Known rows, with every step that occurs:
C/G/J: [ 40  12 -19   8  21 -21 -18   5 -11   5  11  22  22 -26  13 -12  15  24
  12 -28   4   8  52  29 -19 -13   5   2  28   2  24   2   3   8  22  42]
X/H/L/N: [ 28  -8  -9 -30   7 -16  -8 -13 -53 -10  -2 -25  -2  -6 -17  -4  13 -18
  10 -16   7 -26   5 -40 -11  -8   5 -11   6 -15  22   4   5 -20  18  -3]
H/L/N/U/D/J: [ 26 -14  -6 -13   4 -17 -21 -16  21 -18  16  10  -3  -4 -25   3   3 -75
  10   0 -13   9  22  28 -23  -9  17 -15   9 -18  28 -13  45 -11  37  18]
H/L/N/U/D: [ -4  -8  14 -14   0 -16 -13 -23  11  -4   4  48   1  12 -34  -2   7 -10
   9  15  -9  20  23  18 -19 -11  20 -15  15  -9  37 -13  23 -23  17  20]
G/U/D/J/N: [  7   1 -12 -12  39 -10 -19  -6  27  -3  15  16   5 -10  11  -1   5 -38
   4   6   0   1  16  40 -11 -18  10   6  -4  -9  37  -4  50  -8  20   9]
D/J/N: [  5  -3 -20  -5  30 -10 -10  -1  -8  -7  12 -25   9 -23  30  -7   2 -23
   7  -8 -12 -17  26  21 -14 -19   2  -2  11  -4  34   4  43  -3  20   0]
G/X/H: [ 25   2 -18 -19  -2 -13  -8  -5 -48 -13 -37 -10   8  -5   5   7  18 -48
   5  -9   1   2  28  -7 -31  -1 -15  -7 -60  -3  26   8  23   6 -10 -20]
U/G/S/D: [  0 -11  -9  -2  -2   0 -15  17 -29 -14 -18  36  13  -7  26  -7   5 -44
   3 -12 -14 -14  30  16   0   0   7  -1 -30  14  39  -5   1   3  -3 -14]
H/L/N/U: [  9 -10   2 -12  -6 -16  -5 -19 -24  -3   8 -12   6   5 -17  -6 -12  21
  15   4 -18   1   9  -8  -7 -11   9 -19  15   3  18   0   4 -18  26  11]
J/N: [-19   3  -9  -3  29  -9  -4  -3 -22   4   2   7  14 -13  31 -10   4  31
   6   2  -9 -12  24  13 -12 -20   3  -1  13   4  42   6  22 -10   4  -2]
C/G/U: [ 48  20 -10  -2  27  -7 -21  11  -3  14   9  45  21   2  10   6 -13  28
  12  10  26  19  13  50  -5 -12  19   7 -15   2  13  11  19  20  30  25]
U/D/S/G/X: [ -2   6 -17   0 -26  -5 -17  -9 -52 -29 -34  21  12   6 -20   1   2  -4
   2  -1  -9   0  18  59 -50   1   5  -1 -25  -6  36   0   9   3 -26   7]
X/H/L/N/J/G: [-13   1 -13 -27   4  -4  -5 -30 -42  -2  -4 -50  -5 -24 -41  -6  11 -86
   9 -30  35 -48  -5 -26   2  -6   6 -25  12  -4  36   8 -35 -15   1 -44]
L/N/U/G/X: [ 10 -11  -6   3 -25 -10  -7  -7  -8 -10 -10  12  -4  11  13  -3 -13   6
  12   8 -18   5  25   5 -15   3  -3 -15 -27   4  31   4  -6   7 -16  62]
L/N/F: [ 28  -5 -17  11  32 -13  -6  -5 -41 -15  -9  -5   3   3  36 -16  25  42
   9 -22  -4   7  28 -31  -3  -8   4 -17   3  -8  43  -3   2   2  15  -6]
N/F: [ 22   2 -20  20  33  -7 -13   3 -21 -12 -11  11   8  -1  45 -10  25  12
   5  -3  -7  19  33  -4 -12  -9   0 -15 -11  -4  51  -6  14  13  12 -29]
G/X/H/L/N: [ 30  -6 -13 -31  -1 -17  -9 -10 -66 -17  -9 -31  -4  -2 -16  -4  12 -12
  10 -17   3 -28   0 -39 -17  -3  -3 -10 -16 -17  18   5   0 -16   5   3]
D/S: [  7  10 -12  11  -1  -5 -21 -16 -78 -23 -20 -13  16   7   2   6   7 -25
   9  10   2  26  39  56 -46 -12   0  -5  -2   4  41   2  14  -7  20   8]
C/G: [ 24  17  -7   0  14 -16 -12  13 -29  11  -1  44  23 -12  13  -4  -1  34
  13  -6  15   8  49  42 -19 -12  15  -7  21   0  26   9  24  21  25  25]
L/N/U/G/C: [ 21  -2  10  21  -6  -9  -5 -12  27   7  -1  -1   4   4  28  -1 -19  46
  18  27 -10  19   3  21  16  -2  15 -23  49   3  39  10  27  -5  11  62]
L/N: [ 16  -9  -7  -3   7 -14  -3 -10 -45 -13   0  -1   7  -2  11  -5   9  42
  11 -17  -5  -8  21  -7 -17 -13  19  -7  21  -8  30   6   2  -7  17  30]
H/L: [ 14   1 -13  -6   8  -4 -21   7 -24  -8  11   3   3  -9   2   1   1 -26
   6  18  -7 -15   2  12 -23 -13   9  -5   8 -14  36  -2  12  -5  16 -13]
H/L/N/J/G: [-19   0 -13 -15   4   0  -7 -25 -38  -4   6 -37  -3 -23 -33  -8   4 -58
  10 -22  27 -48 -10  -9  -1  -9  16 -23  28  -5  40   6 -41 -11   2 -26]
G/J: [ 28  -1 -22  13  16 -14 -18  -5  -3 -11   7   2  14 -21  20  -6  22  -4
   7 -18 -15   8  35  18 -26 -15   3   4  14   0  34  -2  -2  -4  10  25]
U/G/J: [ 29  -8 -17  19   8 -11 -22  -6  31  -4  13  24   1 -20  26  -7  13 -26
   7 -10 -13   5  45  10 -13 -10   2   0  21   2  45  -3 -10   0  -2  61]
H/L/N/J/G/X: [-12   2 -21 -16 -11  -1  -8 -11 -57 -17 -10 -45  -6 -11 -22  -6  -2 -42
   9 -17  13 -43 -16  -2 -18   2   1 -16 -18 -10  33   6 -38  -1 -19  -6]
N/J/G: [-28   6 -15  -1   5   3  -8 -22 -19   0  -4 -22   5 -25 -14  -2   5 -68
   7 -13  22 -27   9  20  -9 -10  13 -20  15   4  48   7 -27   3  -3 -37]
D/S/G: [  3   5 -17   6 -18  -3 -15 -16 -54 -19 -23   3  22  -7 -13   0   0   2
   4  -8  -3 -10  20  52 -36 -10  13  -6  21   5  33   7   7  -2  -4 -19]
C/G/S/D/J/N: [  6   2 -19 -17  31 -12  -9  17 -39  -5   1 -10  20 -26  26 -16   1 -21
   8 -32  -4 -29  34  27   1 -11   0   1  -7   7  22   1  38   0  25 -19]
D/S/G/X: [  6   4 -25   2 -28  -4 -14  -6 -68 -29 -33  -6  16   2  -6   0  -5   8
   4  -6 -11 -10  13  48 -47   1   0  -2 -25   0  28   8   2   7 -23  -2]
D/J/G/C: [ 23   4 -19  16  11  -1 -12  -6  -1 -11  -4 -55   4 -20  12   4 -11   1
  13  -3  -1  -9 -19  51 -11  -6  21 -18  35 -13  32  16  33   4  11  -5]
C/G/S/D/J: [ 37  -4 -25  -8  11 -10 -19  23 -40 -20  -6  -3  20 -21  18  -4   6 -68
   8 -35  -6 -14  34  42 -12  -3   7  -2 -22   1  16  -3  35  17  36 -19]
L/N/J: [ -5   5  -5  -5   4  -8  -3 -19 -36  -2   4  -6  14 -15   9  -5  19 -43
  11  -9  22 -14  22 -10   6 -11  12 -15  29   1  44   0 -15  -2  23  15]
N/U/G/S/D/J: [ 25 -18 -19  -2  -5  -6 -18   9  -2 -21  -2  -6   9 -12  18  -2  -5 -98
   8 -18 -24  -7  32  30  -3  -1   2 -10 -29  10  24  -8  30   8  24 -13]
X/H/L: [ 25   1 -13 -25   8  -9 -18  -3 -30  -5  -7 -10   1 -13 -14   6  14 -71
   5   6   6 -16   7 -16 -20  -9  -4  -9 -17 -12  29   1  24 -10  13 -40]
G/C: [ 22  11  -4  22  11  -4  -9   3 -10  -3  -7 -12  18  -6  37   4  -2  49
  12  23  -7  15  -5  43  -8  -9  17  -9  37  -8  39  10  41   2  15  17]
H/X: [ -6   5 -14  -8   8  -8 -14  -9   4 -21 -17  29  10 -10  29   1 -10 -10
   1  -5   9   9  12  38 -16  -8  15  -5 -21 -10  38  10   3  -2  21   5]
S/D/J: [ 32 -16 -20  -1   8  -8 -18  16  -1 -28  -6  11   9 -21  24   0   8 -86
   4 -25  -9  -2  33  25 -24  -7  11  -6  -2  -9  24  -5  22  13  33 -38]

Rows:
[-15  -1 -10   0   2  -5 -10 -10 -24   9   1 -12  14   0  19  -6 -14   0
  10  15 -30 -13  24  26  10  -9  -4  -7 -32  27  41  -1  31  -8  -6  41]	J/N/U/G/S
[ 19  -1 -27  10  51 -11 -11   2 -12 -11   0 -22   5 -14  53 -17  21  -7
   5 -14 -10   0  30  -9  -2 -13 -11 -12  -5  -4  47  -6  35   6  19 -31]	D/J/N/F
[ 28 -13 -27  -6   7  -5 -19  16 -34 -30  -7 -18  15 -19  22  -2   8 -84
   5 -29 -19 -14  23  34 -17  -5   6   0 -32   0  23  -6  32  10  27 -32]	G/S/D/J
[ -9   4 -21  -1  17 -12 -11 -18 -32  -5  -1 -15  20 -25   6 -19  10  29
   5 -27 -10 -21  28  21 -16 -17  -4   6  33  12  34   3   0 -23  -7   1]	D/S/G/J/N
[  32   -3  -29  -31   -2   -7  -20   -4  -38  -20  -12  -49  -11  -18
  -29    5    3 -106    5  -12    4  -36   -9   -9  -31    1  -12  -13
  -45  -19   19    4   14   -4   -2  -45]	D/J/G/X/H/L
[ 23   5   1  27   1  -2 -14   2  28   3  -3  12   4  -5  42   4  -9  22
  12  32  -4  13   3  35   4  -3  16 -14  43  -5  50   9  32   7   3  52]	U/G/C
[ 31   5 -18   0   6   2 -18  -2  15   0   2  34  17  -1  -1   7 -12  18
   3   8   4  -5 -14  37  -9 -12  26   8 -11   2  18   9  10  10   0 -14]	S/G/U
[ 26 -14  -8  12  -1 -19 -14 -21  33  -1  14  15   1 -12   9 -12   4  -4
  13 -15 -17  10  43  -6  -3  -8   1 -10  27  12  33  -3 -16 -11   5  69]	L/N/U/G/J
[ 16   4 -11  14  13  -2 -16 -10  17 -12  -3 -30   1 -15  -4   5  -3 -15
  11   2   2   1 -14  61 -15  -5  24 -17  36 -19  40   8  41   0   7   2]	U/D/J/G/C
[-23  -1   2  -2  13 -13   0 -16  -4  11   1   0  17  -3  13  -9 -11  29
  11  11 -23  11  30  17  -6 -18  -1 -13   6  21  29   4  25 -13  14  -5]	J/N/U
[ 14   5 -15 -24 -16 -13 -14 -19 -50 -20 -48   8   9  -1 -31   6  20 -59
   1 -13   7   3  28  18 -41   3  -9  -7 -48  -3  30   3  24  -4 -22 -28]	U/D/S/G/X/H
[ 20  -9  -6   1   5 -14 -21 -13  37 -14   7  26   5  -6  -9   7   7 -81
   7   7 -16  28  39  53 -30 -11  15 -13  -3 -10  35 -12  56   2  32  11]	N/U/D/J
[  7   7 -11 -27  -4 -10  -7 -17 -54  -7  -7 -31   4 -14 -13  -4  20 -86
  10 -10  27 -32   4 -36   4  -1  -6 -16  -4  -7  35  -1 -19  -9  12  -4]	G/X/H/L/N/J
[ 18  -9 -16 -35  -1 -13  -7 -16 -67 -16 -12 -46 -11  -6 -34  -5   6 -18
  10 -29   9 -41  -9 -38 -18  -2   1 -14 -16 -17  18   8 -15 -18  -4 -12]	J/G/X/H/L/N
[ 22  -4  -9 -17 -16 -14  -8 -13  -8  -3 -33   3  -1  -1   4   6   5 -67
   7   5  -3  11  37 -12 -18   4 -19 -17 -57   8  28   6  18   6 -15   7]	N/U/G/X/H
[-15   2 -21  -9 -11  -3  -3 -14 -56 -17 -17 -34   0 -10 -12  -6   2 -27
   9 -22  11 -32  -1   5 -20   1   3 -15 -23  -4  35  10 -35   5 -20   2]	L/N/J/G/X
[ 39  -5 -19 -11  32 -16 -10  -7 -47 -14 -11 -23  -4  -1  14 -14  29  -4
   8 -22   6  -6  14 -58   1  -5  -7 -19 -10 -13  38  -6   5  -8  16 -33]	X/H/L/N/F
[-20  -1   8  -4  19 -18 -13 -24  36   5   5  47  10  -2 -14  -9  13  -3
   6   9 -16  29  42  34 -17 -16   7  -5  13   5  44 -14  29 -23   6  18]	G/J/N/U/D
[ 13  14  -2   2  12  -3 -32 -22 -35 -18 -14  35  11  23 -24  13   9 -50
   6  27  16  49  26  79 -42 -10  12   4 -23  -3  43  -7  24 -11  20  20]	G/U/D/S
[-11   3  -2   1 -22  -7 -17 -29 -22 -14 -23  35  20   3 -39   1  -1 -12
   4   3  -6  13  31  65 -36  -9  17 -11  17   8  38  -3  20 -12  -4 -15]	N/U/D/S/G
[  2  -7  -8  -1  -8  -8  -9 -15 -36   1   0 -13  11   7   9  -5 -11   5
  13   5 -29 -11  22  16   8  -5   4 -10 -29  20  35  -1  23  -6   1  58]	L/N/U/G/S
[ -1 -18   2   1  -1  -9 -10  -4  51   3   4  32  -2 -11  24 -10 -15 -57
   8   5 -13   3  43   8   7  -6  -1 -19  11  17  38  -2  14  -2   9  13]	S/D/J/N/U/G
[ -1  -7 -13  -7   4  -1 -11  18 -61 -20 -21  16  23  -7  21  -8  11 -21
   3 -20 -17 -12  24  23 -11  -4   7   3 -35  11  29  -5   5   0   7 -43]	G/S/D
[ 25   1 -22 -29 -11  -8 -16   0 -38 -13 -20 -14   1 -13 -23   2   6 -54
   2  -4  -1 -35  -6 -16 -26   0  -9  -7 -31 -12  21   3  13  -5 -14 -44]	S/G/X/H/L
[-14  -9   6   6   0  -8  -7 -13  41  15   7  32   0  -2  23  -7 -16  -8
  10  23 -15   8  40  10   6 -11   0 -18  13  20  45   2  17  -5  -3  38]	J/N/U/G
[  3  11  -5  -1  12   1 -31 -28 -35 -18 -15  19   5  19 -40  11   3 -55
   6  17  23  36  17  80 -42  -9  16  -1 -22  -3  42  -2  10 -14   7   5]	J/G/U/D/S
[-14  -9 -17 -10   6   2 -10   9 -62 -20 -24  -4  15 -12   1  -9   4 -30
   4 -35 -11 -28  12  23 -11  -3  10  -4 -35  12  29   1 -13  -3  -8 -62]	J/G/S/D
[  8   4 -10 -10   9  -8 -11  27 -66  -7 -20  32  29 -10  17 -11   5  -5
   7 -29  -1 -11  36  31  -4  -3   9   2 -26  13  21  -1   8  10  16 -29]	C/G/S/D
[ 18   1   1  20   4  -7  -9  -7  47   9   6 -17   4  -8  38  -2 -20  10
  15  29 -14  13   5  35  16  -5   6 -21  43   5  40   8  50  -2  15  49]	D/J/N/U/G/C
[ 35  13 -16 -23   1 -19  -8   5 -51  -2 -35   5  14  -8   0   3  14 -27
   9 -16  17   3  39   4 -26   1 -14  -8 -50  -2  17  12  28  16   0  -7]	C/G/X/H
[ 15  -4 -29   1  47  -8 -11  11 -38 -17 -10 -26  11 -13  52 -22  24 -18
   4 -29 -16 -12  28 -10   7  -7 -14  -7 -31   4  42 -11  30   2  15 -51]	G/S/D/J/N/F
[  7 -17 -24  -4   7  -1 -14   0  -7 -25  -8 -20  -3 -26  -9  -3  -1 -79
   5 -41   1 -24  14  26 -27  -6  16 -15  -2  -6  26   6  -9   7   9 -62]	S/D/J/G
[ -2  -1 -29  -6  12  -2 -20 -12 -47 -17  -2 -41   7 -12 -22   2   3 -57
   6 -19 -15 -30   4  56 -23  -8  13  -4 -40  -2  37  -3  35  -3  -2  -7]	U/D/J/G/S
[  5   8  -9  17  10   1  -8  -6 -12  -3 -11 -36   9 -12   9   2 -10  42
  12   6   0  -5 -19  45  -8  -7  21 -17  36  -6  38  17  16  -2  -2  -7]	J/G/C
[ 17  -6 -23   5  48 -10 -10  11 -11 -17  -8  -3   5 -16  53 -21  24 -20
   3 -27  -7  -2  33 -17   3  -9 -10 -12  -8  -1  44  -9  23   5  18 -59]	S/D/J/N/F
[-24   9   8  -1   4 -11 -18 -32 -39 -11 -17  22  14  17 -24   0   5 -29
   9  22  -3  43  48  66 -36 -13   2  -9   0   9  47  -8  32 -26  15  13]	J/N/U/D/S
[ 16  -8   1 -24  -5 -19  -3 -24 -28  -1  -3 -22   5   2 -23  -4  -3  -9
  14  -4  -8   1  14 -25  -4  -9   0 -22   0   5  14   2  11 -23  26  -6]	X/H/L/N/U
[ -2   6  -6 -14   3  -6  -9 -16 -38  -3  13 -16   8 -15  -3  -6  16 -59
  11  -4  23 -29   6 -19   8 -10   9 -15  32  -7  42  -3 -20 -10  25   7]	H/L/N/J
[ 30  10 -18   2   1   2 -24 -13 -25 -11  -8  15  19   6 -14   9 -13   0
   5  11  11   7  -8  56 -19 -10  17   7 -15   7  19   9   7   3   5 -10]	D/S/G/U
[ 24 -10 -11  19  -1 -15 -18 -15  46   2  13  20   3 -14  15  -8   4 -22
  10  -2 -21  18  46  11  -8  -9  -2  -8  19  14  38  -5  -7  -5   4  56]	N/U/G/J
[ -5  -6  -8  -4  14 -14  -4 -15   7   2   8 -20  13 -10  14  -6 -11 -11
  12   3 -25   8  29  24  -8 -17  -3 -15   4  14  24   1  42  -9  28  -5]	D/J/N/U
[-11  -2  13   1   2 -13 -14 -18  29   0  -4  67  10  10 -17   4   8 -21
   6  25 -14  41  41  47 -26 -12  19 -12   2   0  45 -12  36  -9  12   8]	N/U/D
[ 22  -3 -27  11   1 -11 -15  -9   5  -9   3  11  19 -29   5 -11  15  16
   3 -31 -17 -16  23  18 -22 -13  11   2  32   1  29   1 -10  -3  -8   4]	S/G/J
[ 15   3 -20   8  -3 -12 -25 -22 -14 -19  -7  19  18 -16 -23  -8  21 -15
   3 -23  -7   6  35  46 -36 -10   9   4  29   1  38  -7  -3 -15  -5  14]	U/D/S/G/J
[  7 -16   7   6 -14 -13  -7 -19  27   4   4  29  -3   5  10  -4 -13  -1
  13  10 -12  11  38  -3   3  -6  10 -22  19  11  38   3   1  -3   6  60]	L/N/U/G
[  1 -11  -2   6   1 -10 -11 -13  52   9  13  18  -2  -9  23  -4 -18 -41
  11  16 -17   4  40  14   4 -10  -1 -19  12  15  41   1  29  -1   8  40]	D/J/N/U/G
[ 42  -2 -15  -2  22  -7 -31  -5  41 -16  14  34   2  -2  -4  14   8 -86
   5  11   2  23  16  60 -27 -11  23   3 -18 -20  33  -9  54   9  31  15]	G/U/D/J
[ -3   7  -4  -2  20 -22  -4 -12   1  17  10   4  23 -15   7 -18  -6  47
  15 -10 -13  12  45  19   0 -17  -6  -8  22  23  20   3  14 -12  20  20]	C/G/J/N/U
[ 10 -15   5  -1 -13 -11 -11 -16  24   5  12  22  -8   5   0  -5 -16 -15
  13  17 -11  -1  24 -10   4  -5   9 -22  20   5  36   0   0  -9   9  52]	H/L/N/U/G
